In the rows, 128 means zero.
Known rows, with every step that occurs
bopuri > digu > tikor > mifuv: [142  91 129 109  98 109 130 164 168 136 134 139  88  51  82 141 144 139
 150 106  99 151 118 171 162  86 122 137 126 162 113 103 160 162 118 150
 153 193 117 121 120 107  81 161 144 136 129 140 111 106 113 140 144 140
 113 140 149  62 131 115 186]
teziva > bopuri > digu > tikor: [151 124 165 101  99 104 150 159 176 149 173 140 120  52  92 140 115 150
 174 103 118 144 107 177 133  79 138 129 106 148 116  74 157 153 122 147
 149 179 104 123 129 115  74 156 134 102 117 120 105 113 113 116 163 151
 103 114 153  59 146 120 180]
digu > tikor > mifuv: [162  92 149 117 112  91 131 152 176 143 125 120  87  69 103 149 131 129
 145 116 119 155 137 184 137  96 120 138 130 174 109 104 150 171 119 161
 166 172 107 124 140 106  92 181 155 152 142 148 121 118 113 139 135 111
 130 118 124  80 136 148 175]
digu > tikor > mifuv > dipubun: [136  82 144 119 110 102 113 167 155 134 105 112 103  84  87 148 112 146
 167 114 127 182 159 180 129 100 131 148 135 158  97 106 154 182 124 134
 165 175  75 130 146 131  82 160 164 171 121 144 132 127 102 143 131 153
 108 129 114  78 146 150 179]
mitufo > dipubun > digu > tikor > mifuv: [126  93 158 122 121 114 115 171 162 104 115 127 115  64  91 150 136 134
 158 112 128 158 138 180 151 122 118 157 155 196 115  94 135 171 103 135
 149 187  74 146 143  81  84 178 182 152 132 163 122 113  95 146  96 128
 134 116 128  88 115 135 184]
nurup > punu > bopuri: [144 127 158 113  86  90 116 157 188 133 107 123 136  79 110 155 128 124
 146 128 125 115 143 202 158 122  97 137 127 104 123 111 147 150 139 139
 110 134 156 156 141 117  54 169 137 145 169 137  84 152 101 108 144 136
 127 150 113  84 147 156 159]
mifuv > dipubun > teziva: [ 91 119 143 133 100  79  99 158 166 143 103 125 132  95 108 159 140 147
 171 111 109 152 156 173 135 146 125 121 132 138  94  98 148 161 107  95
 152 141 104 116 139 144 113 167 149 167 112 133 127 123  94 109 133 164
  82 134 130 101 141 155 168]
mitufo > tikor > mifuv: [135 108 158 105 101  89 127 174 180 158 115 114 112  68 110 142 156 124
 105 117  95 151  98 179 147 127 133 131 120 172 105 115 135 172 113 145
 162 147 108 137 108 111 111 170 155 159 128 145 127 135 122 156 131  92
 126 117 116  54 120 160 177]
digu > tikor > mifuv > dipubun > teziva: [119  84 130 125 117  89 114 149 148 121 101 119  97  77  85 175 126 150
 177 116 121 178 170 194 135 107 115 127 148 158 112  95 158 169 103 112
 169 177  74 123 152 137 104 190 180 168 121 147 163 113  86 142 119 149
 102 131 113  91 149 158 174]
punu > tikor > mifuv > dipubun: [125 110 163 121 109 102 119 180 161 139 113 125 105  81  94 126 140 138
 137 124 116 190 141 162 129 118 153 126 122 146  89 140 144 176 135 115
 159 166  93 138 116 133 114 166 169 214 139 121 127 149 106 139 132 147
 108 148 105  64 167 161 161]
mifuv > dipubun > teziva > bopuri > digu > tikor: [104 124 140 103 102  93 145 156 157 125 154 139 119  63  85 159 124 166
 204 106 118 163 140 185 134  88 145 122 121 135  94  60 164 157 115  87
 165 193  83 127 148 128  86 153 151 125  97 129 129 116  93 101 151 202
  88 132 145  67 165 140 181]
nurup > punu > dipubun: [132 148 144 120  83  94 111 177 208 141 113 156 156 100 102 139 143 115
 143 132 126 147 147 198 149 138  88 119 127 138 134  91 152 128 131 127
 156 133 131 145 144 118  74 177 149 128 171 127  70 145 100 121 115 136
 119 162 113  74 146 146 168]
teziva > bopuri > digu > tikor > mifuv: [154 113 151 100  97 103 149 161 154 130 153 128  91  46  84 138 133 137
 161 113 113 145 112 178 140  71 140 134 123 168  93  88 155 168 108 150
 151 194  92 129 129  92  91 161 152 127 123 146 116 121 116 139 160 148
 109 121 128  45 152 124 191]
digu > tikor > mifuv > dipubun > teziva > bopuri: [128 110 160 108 116  86 140 154 163 126 120 128  97  65  88 167 124 138
 186 124 124 175 145 200 119  86 133 136 127 160  95  77 169 185  87 111
 170 183  56 125 142 118 106 181 183 156 116 156 157 130  97 135 143 150
  92 128 105  74 177 168 187]
teziva > dipubun > digu: [109 150 169 127  99 103  98 188 188 131 129 150 150  42  95 147 148 137
 132  98 134 148 148 153 167 137 119 122 130 159  77 104 140 134  95 145
 133 140 109 139 128 119  99 160 137 145 128 128  87 131 114 112 125 124
 114 115 134  91 124 131 176]
nurup > punu: [135 127 152 125  90  71 116 163 185 135 113 136 146  88 109 141 149 130
 135 133 119 126 146 194 159 127 109 141 130 140 125 115 157 147 130 140
 135 129 144 127 125 118  72 177 124 126 160 140  71 140  89 113 112 123
 123 134 124  86 138 154 162]
bopuri > digu > tikor > mifuv > dipubun > teziva > dofu: [116 118 121  97 116  95 110 157 167 146 114 141 105  59  56 171 151 174
 179 123 103 180 145 179 149  82 143 127 131 142 101  79 174 173 101  97
 149 195  91 111 105 101 111 174 163 145  96 162 135 114 103 113 151 188
  89 165 131  50 164 129 203]
mitufo > tikor > mifuv > dipubun > teziva > bopuri: [102 113 169  91 114  89 132 175 159 145 115 126 113  70  92 166 164 148
 154 129 108 178 107 198 127 103 147 124 116 164  76  80 149 178  95  92
 173 160  64 142 118 108 145 177 180 169 105 158 151 152 107 156 141 140
  93 121  99  50 162 176 188]
bopuri > digu > tikor: [132 106 130 117  93 100 126 163 174 143 157 127 116  61  81 152 123 147
 163  95  92 147 131 162 154 106 124 126 127 145 129  93 150 146 141 140
 148 174 138 120 140 122  64 152 126 120 117 120  99 101 106 113 144 152
 110 122 151  78 119 112 173]
punu > bopuri > digu > tikor > mifuv: [164  94 139 101  88 118 131 157 159 128 131 123  81  37  79 146 132 137
 162  96  96 144 121 174 161  86 116 126 133 140 100 104 153 166 129 155
 143 189 119 153 135 103  63 163 157 149 135 144 130 119 122 129 167 139
 125 159 125  47 142 122 175]
dipubun > teziva > tikor > mifuv: [113 144 158 134 120  89 136 139 169 123  88 128 119  72  74 154 189 138
 150 110 113 134 153 196 153 108 119 113 124 137 126 102 155 136  77 125
 155 154  88 109 112 109 119 189 171 141 157 162 122 148 121 132 134  87
 116 148 118  93 149 156 184]
bopuri > digu: [116 123 142 125  81  92 123 169 175 148 131 150 128  71  96 131 141 144
 146 105  92 124 119 161 159 123 141 123 129 133  98 113 148 148 123 140
 141 148 131 121 118 124  96 143 115 129 122 118  82 109 107 104 143 143
 115 136 148  76 116 108 168]
punu > dipubun > digu: [102 154 138 132  92 103 104 183 188 128 120 169 143  71  88 134 161 130
 153 102 106 165 142 162 136 148 108 122 145 153  87  91 149 150 119 125
 139 131 112 156 137 114  87 172 163 142 146 113  88 113 100 115 110 134
 109 142 133  77 121 134 170]

Rows
[135 100 132 128 113  99 113 157 161 118 107 142  99  46  92 138 137 139
 153 101 114 157 147 167 149 104 118 143 158 180 107 106 152 180 106 156
 147 166  97 130 142 107  72 181 163 148 146 150 112 101  78 146 107 111
 106 120 129  82 125 150 185] : dipubun > digu > tikor > mifuv
[124  96 148 123 103  92 118 178 152 140  93 131 110  80  97 146 153 128
 149 119 117 173 148 169 134 120 141 149 130 161  80 130 149 180 122 131
 152 144  79 127 125 119 115 152 146 184 122 138 123 139 111 143 133 150
  97 134 117  71 154 160 171] : tikor > mifuv > dipubun
[110  98 109 120  93  93 116 156 141 122 114 134  95  65  67 163 143 157
 183 113 101 169 158 171 152  99 129 126 139 154 107  92 164 170 114 107
 164 188  93 124 134 123  97 166 175 152 105 144 151 103  88 129 137 169
  88 162 128  74 152 136 180] : bopuri > digu > tikor > mifuv > dipubun > teziva
[110 117 183 135 127 102 137 151 176 106  85 120 133  72  79 160 174 116
 149 133 119 126 141 214 146 127 120 131 119 155 139  89 143 130  78 112
 165 166  75 112 104  88 112 181 193 149 139 178 132 143 139 132 127  98
 145 147 104  94 131 149 188] : mitufo > dipubun > teziva > tikor > mifuv
[105 163 127 128  92  85 101 182 194 114 111 174 154  83  95 136 156 134
 156 112 114 158 159 193 152 144  84 126 138 147 114  90 142 149 135 123
 137 129 128 160 142 107  66 177 159 133 174 125  52 143  71 127  83 137
 109 164 132  83 142 152 167] : nurup > punu > dipubun > digu
[143 103 141  97 108 106 148 177 150 133 144 133  89  48  77 147 120 146
 174 123 114 170 119 171 136  75 154 145 121 159  90  91 159 184 118 137
 153 194  67 131 131 111  86 142 156 144 109 135 120 133 114 151 159 178
  98 134 137  47 167 130 192] : teziva > bopuri > digu > tikor > mifuv > dipubun
[122 110 176 120 123  98 135 157 150 132  92 113 118  69  71 139 165 147
 139 133 128 160 164 178 125 116 137 153 106 153  99 126 152 153 107 141
 152 153  69 124 110 117  94 148 151 168 125 154 116 158 134 151 144 132
 108 151 113  81 146 161 187] : teziva > tikor > mifuv > dipubun
[111 111 136 125 122  97 104 164 153 122 135 139 126  69  91 136 117 165
 174 106 115 185 169 158 132 126 127 148 145 153 103  87 150 174 135 123
 144 165 100 144 160 123  63 161 153 152 117 130 107 107  68 118 108 167
  90 128 144  94 132 143 168] : mifuv > dipubun > digu > tikor
[ 95  98 140 106 116  83 110 178 154 142 100 121 110  70  99 173 164 139
 140 130  92 170 125 189 148 127 129 122 130 164 100 106 140 177 109  99
 168 151  86 135 129 125 131 181 180 173 106 152 155 131 101 155 119 132
  99 137 107  64 130 173 173] : mitufo > tikor > mifuv > dipubun > teziva
[114 157 130 126  81  76 104 169 209 124  98 154 152  99  99 165 157 120
 163 119 114 145 151 221 157 141  78 101 129 125 131  74 159 134 118 105
 160 140 139 141 144 120  92 190 169 121 177 139  90 145  91 111 110 137
 104 162 108  74 151 161 166] : nurup > punu > dipubun > teziva
[ 96 119 144  79  96  86 138 175 154 140 130 149 113  52  77 157 157 151
 169 124  81 168  88 188 142  98 160 121 106 167  74  80 151 168  96  87
 166 161  71 143  97 105 136 168 170 142  85 138 127 143 113 152 148 165
  85 142 123  29 159 161 189] : mitufo > tikor > mifuv > dipubun > teziva > bopuri > digu
[145 110 157 118 124 104 101 181 176 121 117 134 106  37  79 156 145 143
 140  99 136 167 153 165 161  98 106 134 139 187 100  94 150 160  99 153
 144 167  90 131 145 104  88 184 160 149 128 154 117 123 102 140 119 112
 121 115 129  91 131 134 196] : teziva > dipubun > digu > tikor > mifuv
[133 113 163  97 103 103 147 160 172 112 136 138 106  60  87 163 142 130
 183 117 117 147 100 204 146  81 138 136 126 173 118  73 148 145  85 110
 165 207  70 129 129  92 112 169 191 111 112 175 135 124 115 121 140 150
 124 130 116  59 148 124 195] : mitufo > dipubun > teziva > bopuri > digu > tikor > mifuv
[136 120 141 100 108  90 152 143 168 126 133 147  97  53  79 160 148 137
 183  98 113 145 108 194 156  60 133 115 126 163  96  74 167 157  88 120
 158 192  92 114 122 102 115 182 167 126 123 150 132 109 106 124 161 140
 102 135 126  58 161 135 193] : dipubun > teziva > bopuri > digu > tikor > mifuv
[ 83 143 161 136 120  93 118 140 165 127 106 125 141  89  83 151 150 154
 171 114 106 146 184 176 134 129 119 123 117 117 104  82 146 139 110 103
 155 149  87 114 126 131  98 166 155 152 120 146 116 135 123 108 149 141
  94 149 134 105 148 163 170] : mifuv > dipubun > teziva > tikor
[100 111 137 125 114  96 103 179 138 119  90 150 102  54  81 144 161 145
 159 115 113 168 149 151 143 122 143 147 161 172  68 128 148 190 103 124
 133 141  82 144 122 119 101 162 149 185 117 139 109 120  87 147 108 146
  88 135 122  80 139 158 180] : tikor > mifuv > dipubun > digu
[102 141 151 100 101  93 151 172 148 123 134 153  94  60  78 141 155 148
 177 113  92 175 115 179 143  92 175 110 120 141  84 101 150 162  95  93
 157 188  79 126 100 119 132 163 176 187 107 120 137 143 109 135 155 166
  92 159 116  46 202 163 176] : punu > tikor > mifuv > dipubun > teziva > bopuri > digu
[109 159 161 127 101 101 123 148 194 121  84 137 123  90  72 139 185 122
 156 104 114 156 153 201 143 116  92 115 105 138 113  84 161 137  91 113
 170 146  84 120 129 113 120 192 195 142 159 156 131 145 146 150 138  99
 110 164 108  74 154 139 184] : punu > dipubun > teziva > tikor > mifuv
[102 130 129 108  95  92 138 175 150 126 114 153 103  63  78 146 170 150
 184 121 106 150 113 176 147  92 160 126 128 148  75  97 159 163  88  99
 147 175  63 134 105 120 138 159 155 158  92 139 122 145 108 130 156 173
  81 146 121  54 179 153 181] : tikor > mifuv > dipubun > teziva > bopuri > digu
[137 129 133 118 103 105 110 178 181 114 114 156 103  70  79 135 144 127
 159  93 115 194 151 174 136 108 109 130 158 177  98  73 155 178 113 136
 154 169  88 157 159  98  69 185 186 159 150 138 116 120  99 158 101 124
 106 140 126  68 129 134 187] : punu > dipubun > digu > tikor > mifuv
[115 117 146 113 114  92  90 161 177 163  76 138 108  81  78 161 176 145
 149 130 104 165 153 178 142 108 137 122 134 139 100 114 161 173  94 106
 152 152  79 119 107 117 142 190 164 163 105 161 132 139 107 118 141 151
  85 152 103  65 177 163 190] : tikor > mifuv > dipubun > teziva > dofu
[113 133 131 113 106  84 110 182 157 105  93 152 107  75  85 146 151 157
 151 131 107 187 153 176 148 117 131 147 150 155 109 133 148 185 128 121
 140 166 113 148 125 112  76 176 175 207 159 135  87 155  59 145  81 142
 106 171 108  69 173 175 170] : nurup > punu > tikor > mifuv > dipubun > digu
